Each row was made from one small tree. The marks that hang from a mark follow it in brackets, in alphabetical order. Every link used is in the known rows. Write each row's tree.
Known rows:
felovo[sani[tonu[babir]]]: [ 21  31   8  43  -8  10 -29 -21   0  12  18 -14   2  18 -13  16  -1  16
 -20 -26]
zemal[sani vedu]: [ -9  57  37 -25  -3  27  14 -16   0  15  18  49   0  28  20 -17 -16 -40
  24 -23]
felovo[sani tonu]: [ 25  31   0  46 -35  -7 -49 -18  25  22  25   4  15  46 -30  11  10  46
 -13 -61]
roru[tonu[babir]]: [ 23 -11  29  44  30  28 -29 -43  12  -6  18 -40 -32  23 -84  39 -21  15
  -3 -33]
felovo[sani tonu[babir]]: [ 11  21   7  42 -14  -9 -57 -18  -2  26  35 -12  38  63 -36  26   8  68
 -19 -46]
vedu[lefan[sani[tonu]]]: [ 35  11  -7  41  18  31  26 -12  43 -10  -6  24   7  25 -38  11  -2   9
  -9   2]
sani[lefan[vedu] tonu[babir] zemal]: [-27 -36  -8 -31   9 -24  -7  25 -25 -12 -18 -31  -9 -54  27  -1  15  -6
   3  33]
sani[lefan[vedu] zemal]: [ 14 -17  -2 -21 -25   6   0  18   8  -6 -11  14 -19 -29  10 -28   2 -12
 -22   5]
lefan[sani[tonu[babir]] vedu]: [ -4 -42  -1  39  -5   1 -13  25   4 -36  11 -25   9  22  -2   8  30  52
 -33  14]
lefan[sani[tonu[babir]]]: [ 23 -34   5  41  -2  18 -11 -13  18 -20   3 -14 -14  30 -25  13  -4  38
 -25  -4]
sani[lefan tonu zemal]: [  7 -20  -9 -28  -9 -11   4  -7  10  -8 -36  -5 -50 -67  12 -14 -13 -39
  13   2]
lefan[sani[tonu[babir] zemal[vedu]]]: [ -2 -51 -23  -1  -8 -11  15  24 -12 -20   1   1   0  16  12 -19  -2   9
  -2  17]
sani[lefan tonu zemal[vedu]]: [-24  -7 -18 -60 -12 -21  32  14 -13   5 -22  -5 -27 -67  41 -24 -14 -59
  36  22]
zemal[sani]: [ 31  44  48  13   1  38 -23 -38  27  -1   2  49 -29  26 -14  -3 -14 -16
  -5 -47]
babir[tonu]: [ 15   3  50  -2 -12  19  20 -53  30 -15  -5  -1 -25  -7 -65  17 -28 -13
 -45  -2]
felovo[sani[lefan[vedu] zemal] tonu[babir]]: [-19 -15 -31  -5 -10 -41 -44  33 -22  29  14 -24  43  28  19  -5  33  55
 -12 -11]
lefan[sani[tonu zemal] vedu]: [  9 -60 -28  26 -24 -22   0  49  15 -48 -10   4 -12  -4  17 -29  33  24
 -22   9]
zemal[sani[tonu[babir]] vedu[lefan]]: [-44  66  19 -36  54   6  36  -3 -23  20   7  30  40  13  29  13   0 -42
  53  18]
sani[tonu]: [ 27  18  34  30 -16  16 -15 -39  24 -22  -3  -1 -36 -28 -36  23 -14 -13
  -1 -25]

Which tree is each row?
[ -4  29 -30   4   5 -18  17  22 -27  20  12  11  38  11  22 -11   5 -15
   9   8]  felovo[sani[tonu[babir] zemal[vedu[lefan]]]]
[-28   1  21 -12  13   3 -14  -4 -13  -3  -4 -45  -4 -36   8  29  11   8
  -7  25]  sani[lefan[vedu] tonu[babir]]
[ 26 -17 -21  27  29  12  25   8  17 -13 -10  24  18  25 -29   4   1  12
  -9  16]  vedu[lefan[sani[tonu[babir] zemal]]]
[-34  20  29 -28  34   3 -16  -4  -8   6 -16 -12 -12 -16  40  12  16  -9
  18   4]  zemal[sani[lefan[vedu] tonu[babir]]]
[ 20  25  -4 -11 -12  13  35   6  -1   0  11  60  21   5 -15 -22 -20 -38
   4   1]  sani[zemal[vedu[lefan]]]
[-13 -25 -13 -30 -11 -26   4  25   1 -19 -30 -15 -32 -73  32 -17  14 -25
   8  20]  sani[lefan[vedu] tonu zemal]
[-21   7  -8 -23  21 -19  31  14 -36  -8   3  14  30 -21   4   6  -8 -31
  30  30]  sani[tonu[babir] zemal[vedu[lefan]]]
[ 35 -10 -24  28  15  12  32   8  34 -16 -16  35   2  15 -26  -7   1  -1
  -5   7]  vedu[lefan[sani[tonu zemal]]]
[ 19  35  -8  14 -15  12  -8 -18  21  30  -5 -19 -23 -12  13  -1  -3  -9
  -9 -20]  felovo[sani[lefan tonu]]
[-59  38  19 -65  32   4  20  -5 -28  31  -3  -3   4 -10  60  -2  -9 -43
  51  17]  zemal[sani[lefan tonu[babir]] vedu]
[ 23 -62 -17  25  -6  -4  -7  11   5 -29 -11  -1 -18  14  -9 -11  -1  25
 -20   2]  lefan[sani[tonu[babir] zemal]]
[ -3  16  -5  12  -6  -7 -47 -16  -4  48  20 -28  32  46 -13  21   9  58
 -12 -30]  felovo[sani[lefan] tonu[babir]]
[-39 -17 -12 -62   6 -22  23  13 -40  11 -13 -19  -4 -48  37  -8 -13 -39
  31  37]  sani[lefan tonu[babir] zemal[vedu]]
[-13  10 -42 -27 -32 -35  -8  22  -8  44   7   1  24  15  29 -28   9  12
  18 -23]  felovo[sani[lefan zemal[vedu]] tonu]
[ -2 -66 -23  23  -7 -22 -10  49  -6 -44   1 -11   5   9  15 -16  33  41
 -26  21]  lefan[sani[tonu[babir] zemal] vedu]
[-19 -12   3 -23  -3 -22   8   9 -39 -15   5   2   6 -28   9  -2 -13 -26
  21  16]  sani[tonu[babir] zemal[vedu]]
[ 10  37  -2   9  -3  38  52   0  17  12  24  41  37  49 -21  -8 -15 -11
  -1  11]  zemal[vedu[lefan[sani]]]
[ -9   3  24 -12  14  18 -12 -35  -2   9  -9 -37 -22 -32 -11  33 -17  -4
   1   9]  sani[lefan tonu[babir]]
